What can hang from each mark:
Z438: Z650
Z135: Z650
Z364: Z558 Z650
Z362: Z143
Z650: Z135 Z143 Z305 Z364 Z438
Z143: Z362 Z650
Z906: Z650
Z558: Z364
Z305: Z650

Known rows, with every way that one mark hangs from another:
Z362{Z143{Z650{Z135 Z305 Z364 Z438}}}: [-24.1  11.1  18.8   0.7   0.0   5.2  12.4 -14.4   6.0   4.7  14.9  -2.3
   1.8   0.8  -0.6  21.5   4.7  36.1 -11.0   2.4  -2.7   0.2]
Z650{Z135 Z143{Z362} Z305 Z364{Z558} Z438}: [  2.8  11.9  39.7  -1.2   4.3 -23.0  33.2   2.5   4.2 -13.3   0.6 -42.8
   6.4 -11.5  -4.3   6.6  17.5  12.5  -7.8 -11.5   4.3   7.2]
Z438{Z650{Z135}}: [ -6.6 -10.6 -20.6  -2.0  -7.1   2.4 -27.7  -6.9  -0.8  -5.9   2.8  11.8
  -9.1   5.6  -7.7  -7.1  -0.2   4.8   6.7  -0.9  -2.1  -2.3]
Z143{Z362 Z650{Z135}}: [  2.7 -11.6  24.2  -3.1  -2.0   9.9 -41.1  12.9   1.5 -10.0  13.7  39.7
   8.7  -6.5 -17.9 -12.1 -35.2 -15.6  -4.2  -7.4   0.3  -9.2]
Z135{Z650}: [ -1.3 -14.1 -23.4  -1.9 -21.8  10.5 -23.7  -4.3   1.7  15.1  16.5  34.4
  -8.2  18.2   0.2  -5.3  -3.2  -1.0  12.1   0.7  -1.4  -6.0]
Z650{Z143 Z305}: [ 13.7  -9.0 -41.1   8.8  -1.8  17.6  28.4  -2.4  -3.0  10.3   4.8  -3.9
 -12.6  20.2   4.1  14.1  14.1  12.8  12.8  -4.9   0.2   8.6]
Z438{Z650{Z364}}: [-12.6  -3.9 -52.5  -8.4 -15.1  -3.0 -18.3  -6.6  -1.4   8.7 -11.8  10.6
  -7.6  15.4   4.0  -1.2   3.5   8.6  10.8  -8.3  -2.8   4.3]
Z305{Z650{Z135 Z364}}: [-21.7   6.0 -17.3  -8.9 -11.9   1.4  -0.7  -3.9   5.1  -1.2   8.7  22.0
   0.3  -0.9   3.0  -2.3 -11.1  -2.4   0.4  25.1  -1.9   3.6]
Z906{Z650{Z135 Z364{Z558}}}: [ -7.5   4.2 -13.8  -8.3   3.7 -15.3  -5.6  10.8  -1.6  -3.6 -18.1  -1.3
  -5.0  -9.3  -9.7 -15.5 -18.2 -30.5   1.3  23.7   4.2  -4.4]
Z362{Z143{Z650}}: [ -0.4 -13.8  -5.8  -3.7  -5.0  20.4 -33.4   2.9   3.6  22.7  33.3  36.5
  -5.5  24.1  -2.8   3.8 -19.6  10.4   2.9  -2.6   0.5  -7.7]
Z906{Z650{Z305 Z364}}: [ -3.8   3.3 -65.4   2.2  -4.5  13.3  16.6  -0.6  -7.5  11.9 -23.5  10.7
  -9.5   6.1 -15.2   6.2  -5.5 -18.8  11.4  18.2  -5.0  -2.0]
Z364{Z558 Z650}: [ 15.8 -17.3  -2.2   1.2  11.2  -5.8 -16.7  18.8  -2.7  10.4   1.5  11.4
 -17.1   7.3   9.4 -26.6 -21.2 -31.2   4.0   7.2   2.7 -14.5]
Z438{Z650{Z135 Z143{Z362} Z305 Z364{Z558}}}: [ -9.0  10.4   5.5   8.4   4.3 -11.7  10.4  -4.9   9.9 -14.5  -3.0 -19.0
   2.8 -24.1 -28.2  14.4  24.3  17.6 -10.5 -28.5   0.6   2.4]
Z438{Z650{Z135 Z143{Z362} Z305 Z364}}: [ -8.4   7.4 -15.4   5.1  -2.7   3.2   8.5 -10.4   3.5 -14.4  -6.3 -12.6
   9.7 -16.4 -20.7  22.9  19.6  26.3  -3.4 -26.1  -4.6  11.2]
Z364{Z558 Z650{Z143 Z438}}: [ 19.5  -9.0  33.5  -6.0  15.7 -20.5  -4.9  10.3  -4.8   7.8  -6.7 -19.3
  -0.6  10.7  32.6 -21.1   1.6 -18.6   3.2  -3.2   4.4  -6.4]
Z305{Z650{Z143{Z362}}}: [ 10.9  -6.4   5.9  -9.2 -10.3  12.4 -19.6   5.9   5.2   8.7  29.1  29.0
  12.5   8.3  -7.9  -2.2  -9.1 -14.1   7.1  -0.3  -1.8  -2.8]
Z906{Z650{Z305}}: [  8.5  -7.7 -51.5   7.3  -2.7  22.4   5.2   1.8  -7.6  13.1  -8.5  19.9
 -14.9  10.7 -22.6  -1.2  -8.7 -28.0  14.9  19.8  -5.1 -12.2]
Z906{Z650}: [ 11.7 -12.5 -42.1  -8.5  -5.4  11.0 -22.6   8.9 -10.1  12.9  -8.2  23.0
  -7.3  18.2  -7.0 -16.1 -23.2 -36.8  19.0  22.4  -1.6  -9.3]
Z135{Z650{Z143{Z362} Z305 Z364 Z438}}: [ -3.5   9.3   9.5  -1.9 -17.7  -2.7  12.4 -14.1   3.9   5.3   4.0  -5.7
  16.3   0.5  -0.5  19.5  25.1  21.9   1.2 -22.6  -4.3   5.5]
Z305{Z650{Z135 Z143 Z364{Z558}}}: [-17.9  11.9   8.3  -6.5   1.0 -15.0  10.3  -0.1  12.3  -3.4  10.4   1.0
   4.8  -9.4   6.7   0.5   7.2   0.0  -7.5  11.1   5.2   5.4]
Z364{Z558 Z650{Z135 Z438}}: [  8.0  -8.4  48.1  -4.1  15.0 -21.9 -11.6  11.4  -3.7  -6.4  -3.4 -13.5
  -8.2  -3.1  18.5 -30.6 -13.8 -24.0  -2.4  14.9   2.8 -13.1]
Z362{Z143{Z650{Z135 Z305 Z364{Z558} Z438}}}: [-24.8  13.6  40.5   4.8   6.9  -8.7  14.4  -8.5  12.5   4.5  18.7  -8.6
  -5.0  -7.3  -8.4  12.7   9.2  27.8 -18.4  -0.4   2.6  -8.6]
Z558{Z364{Z650{Z135 Z143}}}: [ 19.9  -4.9 -26.4   0.7   7.3  14.2 -12.0   9.0 -14.0  -0.2 -13.4  -9.9
   1.4   5.5  36.6  -5.5 -15.7  -0.4  -0.2  11.9   4.5  21.2]

Rows:
[-10.3  -4.7 -32.0  13.1  -4.1  13.7   0.7 -14.4   2.2  -5.6   1.7   8.0
 -16.9  -2.2 -23.3   7.0  14.6  15.3   4.5  -2.5  -5.6  -5.0]	Z438{Z650{Z135 Z305}}
[ -6.4  -9.2  14.2  -1.9   0.1  16.8 -29.7   0.2   5.5   6.7  33.8  26.5
  -1.3   9.4  -6.3   5.1 -22.3  16.0  -3.8   3.1   1.1  -4.7]	Z362{Z143{Z650{Z135}}}
[ -5.0  12.1  30.8   1.7 -10.9 -16.5  14.3  -8.2  11.4   5.0   7.7 -12.2
   9.7  -7.4  -7.8  11.5  29.9  14.1  -6.3 -24.5   1.0  -3.1]	Z135{Z650{Z143{Z362} Z305 Z364{Z558} Z438}}
[  3.0  15.1  12.6  -6.2   3.5  -5.8  19.1  -3.2  -7.1 -12.6 -22.2 -25.5
  21.3 -13.9 -11.1   9.8   2.5  -8.6   1.1   4.0  -3.8   5.3]	Z906{Z650{Z135 Z143{Z362} Z305 Z364 Z438}}
[-17.9  14.3  16.7 -16.4  -6.7 -14.0  11.9 -12.0   2.8  -3.9   0.6  -8.8
  17.2   2.3  27.1   3.7  11.5   9.1  -0.8  16.5  -0.2  11.7]	Z305{Z650{Z135 Z143 Z364 Z438}}
[-14.0   9.2  29.4   0.5  -1.9  -1.5   0.6  -2.3   2.0 -12.0  -6.0   9.6
  11.8 -14.4 -12.0   4.8  -8.2   4.1 -11.2  -7.2  -3.3  -4.6]	Z143{Z362 Z650{Z135 Z305 Z364 Z438}}
[ 19.6  -5.3  34.7  14.9  23.6   0.4   8.9  14.5   2.0 -12.7   6.5 -10.2
   0.1 -23.8 -15.1  -3.3  -4.9 -12.4  -9.6 -12.1   0.9  -7.3]	Z364{Z558 Z650{Z135 Z143{Z362} Z305}}
[ -7.3   1.3   1.0 -16.5  -9.7 -18.6   7.0  -1.9  -6.7  -5.9 -10.2 -22.0
  -0.4  12.9  25.6  -7.1  -3.8   8.2   7.2  15.2   1.6  12.2]	Z650{Z135 Z364 Z438}
[ 16.4   0.6 -36.7  15.7  10.6  25.0  15.5   1.1 -11.3  -0.2 -14.0 -12.0
  -6.0  -1.6  20.3   8.9  -0.3  10.5  -3.8  10.5   1.0  18.6]	Z558{Z364{Z650{Z135 Z143 Z305}}}
[-21.2   7.8  37.4  -9.0   3.1 -25.9 -10.2   2.9   5.7  -7.1 -10.3   3.7
   3.0  -6.2  13.1 -15.7  -6.9  -5.2 -12.4   3.0   6.4  -6.4]	Z143{Z650{Z135 Z364{Z558} Z438}}
[ -1.0  -5.7  11.4  12.1   1.5  20.8 -12.9   5.1   4.5 -10.0  13.0  35.7
   1.1 -14.1 -33.2   2.7 -19.9  -6.0  -7.4  -8.6  -2.9 -12.0]	Z143{Z362 Z650{Z135 Z305}}
[-14.0  -1.1 -10.9  -3.6  -1.1  -9.1 -17.1  10.8   7.1  10.2  -5.8  29.3
  -6.6   4.1   3.1 -11.5 -13.3 -12.2  -5.1  -5.4   6.3  -7.6]	Z143{Z650{Z364{Z558}}}
[ 14.8 -11.9   2.0  -1.0  15.2   3.9  -5.7   7.1  -8.7  -6.8  -5.6  -5.0
   3.8  -0.3  25.2  -6.9 -14.6  -6.1   3.6   3.1   0.3   8.1]	Z364{Z650{Z135 Z143}}
[-10.2  15.5  62.6 -15.7  -2.0 -28.5  -0.4   2.2  11.7 -10.0  15.2 -12.1
  20.4 -15.2   2.2  -7.6   5.4  -6.7 -10.3   3.1   3.6  -0.4]	Z305{Z650{Z135 Z143{Z362} Z364{Z558} Z438}}
[ 10.5  -6.7  16.8   9.6  13.8  -7.9  12.3   5.8  -2.0   9.3  -4.5  -8.2
 -19.4   4.3   6.3 -17.3   2.2 -20.2   0.8   7.1  -1.2 -19.3]	Z364{Z558 Z650{Z305 Z438}}
[ 19.2  -0.4  64.9   8.0  23.1 -13.1  11.6   8.9   0.3 -13.6   1.7 -28.2
   5.7 -20.5  -3.0  -8.6   2.8 -11.4  -9.8  -8.7   0.3  -9.2]	Z364{Z558 Z650{Z135 Z143{Z362} Z305 Z438}}
[ 12.8  -4.2 -11.3   1.6  -2.8   4.2  29.9  -7.9  -5.2   9.2   0.0 -20.3
  -6.4  24.0  16.2   9.5  23.0  13.8  12.3  -2.5  -0.1   6.8]	Z650{Z143 Z305 Z438}
[ -2.0   0.0  -0.9   6.2 -13.7   7.0  15.9 -20.3   2.4  11.7   9.1   1.2
   0.8  13.2   8.3  15.3  34.9  20.4   7.5 -10.2  -2.9  -0.5]	Z135{Z650{Z143 Z305 Z438}}
[ -5.8  -1.4 -26.3  13.2   2.2  12.7  10.5 -17.1   1.6  -7.8  -1.0  -6.0
  -6.1  -3.2 -11.6  17.8  27.9  25.1   2.7 -13.8  -3.1   4.9]	Z438{Z650{Z135 Z143 Z305}}
[ -8.0  -0.4 -47.1  -8.9  -9.2  -5.2  -8.4  -9.6  -1.8   6.9 -14.2  -3.0
   3.0  14.1  15.7   9.9  17.1  17.6   9.1 -19.6  -0.7  15.2]	Z438{Z650{Z143 Z364}}
[ -9.4  -1.0  10.8  -8.3  -4.8   1.1 -28.8  10.4   2.1 -10.8   0.5  29.6
  13.7 -11.2  -9.4  -4.6 -32.8  -6.8  -7.4  -7.9   0.4   0.9]	Z143{Z362 Z650{Z135 Z364}}
[ 25.3   3.7  17.5   6.7   8.0  11.5   3.4   3.8 -11.7  -7.1  -9.9 -26.2
  10.0  -7.0  16.1   0.7  -2.4   4.0  -6.3   2.6  -0.5  12.8]	Z558{Z364{Z650{Z135 Z143{Z362} Z305 Z438}}}
[ 25.5  -0.8 -11.7  13.0   8.7  25.0   1.6   9.7 -10.4  -5.9  -5.4  -9.7
   3.9 -10.5   3.6   6.4 -11.6   3.0  -5.9   0.0  -0.3  14.7]	Z558{Z364{Z650{Z135 Z143{Z362} Z305}}}
[ 13.5  -2.9   2.2 -11.1  -3.1 -17.1  -0.8  17.8   3.2   3.6   5.7 -13.8
   4.7   6.7   3.3  -3.7  -4.9  -4.2   2.9 -17.9   7.7   8.8]	Z650{Z143{Z362} Z364{Z558}}
[  4.3  -3.8   7.5 -13.4  -1.7  -5.5 -16.5   1.1 -10.8  -4.1 -12.9  -2.4
   1.9   7.0   2.9 -19.2 -16.7 -30.3  11.0  30.9  -1.4  -8.1]	Z906{Z650{Z135 Z438}}
[  7.0  -2.8 -22.6   0.3  -3.2   8.3   6.8  -4.0  -9.2  12.0 -14.2   3.9
  -9.1  14.3 -10.0  -6.2   0.4 -25.3  14.7  22.9  -5.4 -14.2]	Z906{Z650{Z305 Z438}}
[-23.4   8.1 -23.2  11.8   0.1 -10.2  13.5 -10.3   9.0  -7.2  -7.6  -8.4
 -18.4 -14.9 -22.3   6.0  21.7  15.6  -6.9  -6.2  -0.5  -4.2]	Z438{Z650{Z135 Z305 Z364{Z558}}}
[ 15.3   6.2  -7.4   9.2   9.4  11.9  18.6  -4.5 -13.3  -1.5 -18.7 -30.1
  -0.4   1.7  33.1   3.7   9.0  11.4  -3.5  12.9   0.7  16.2]	Z558{Z364{Z650{Z135 Z143 Z305 Z438}}}
[ -4.0   7.1   1.8   8.5 -10.4  -3.2  12.7  -2.3  12.8   6.3  13.1   4.3
   4.4 -11.6 -20.8  15.9  20.4  12.6  -5.5 -27.8   1.7  -0.7]	Z135{Z650{Z143{Z362} Z305 Z364{Z558}}}
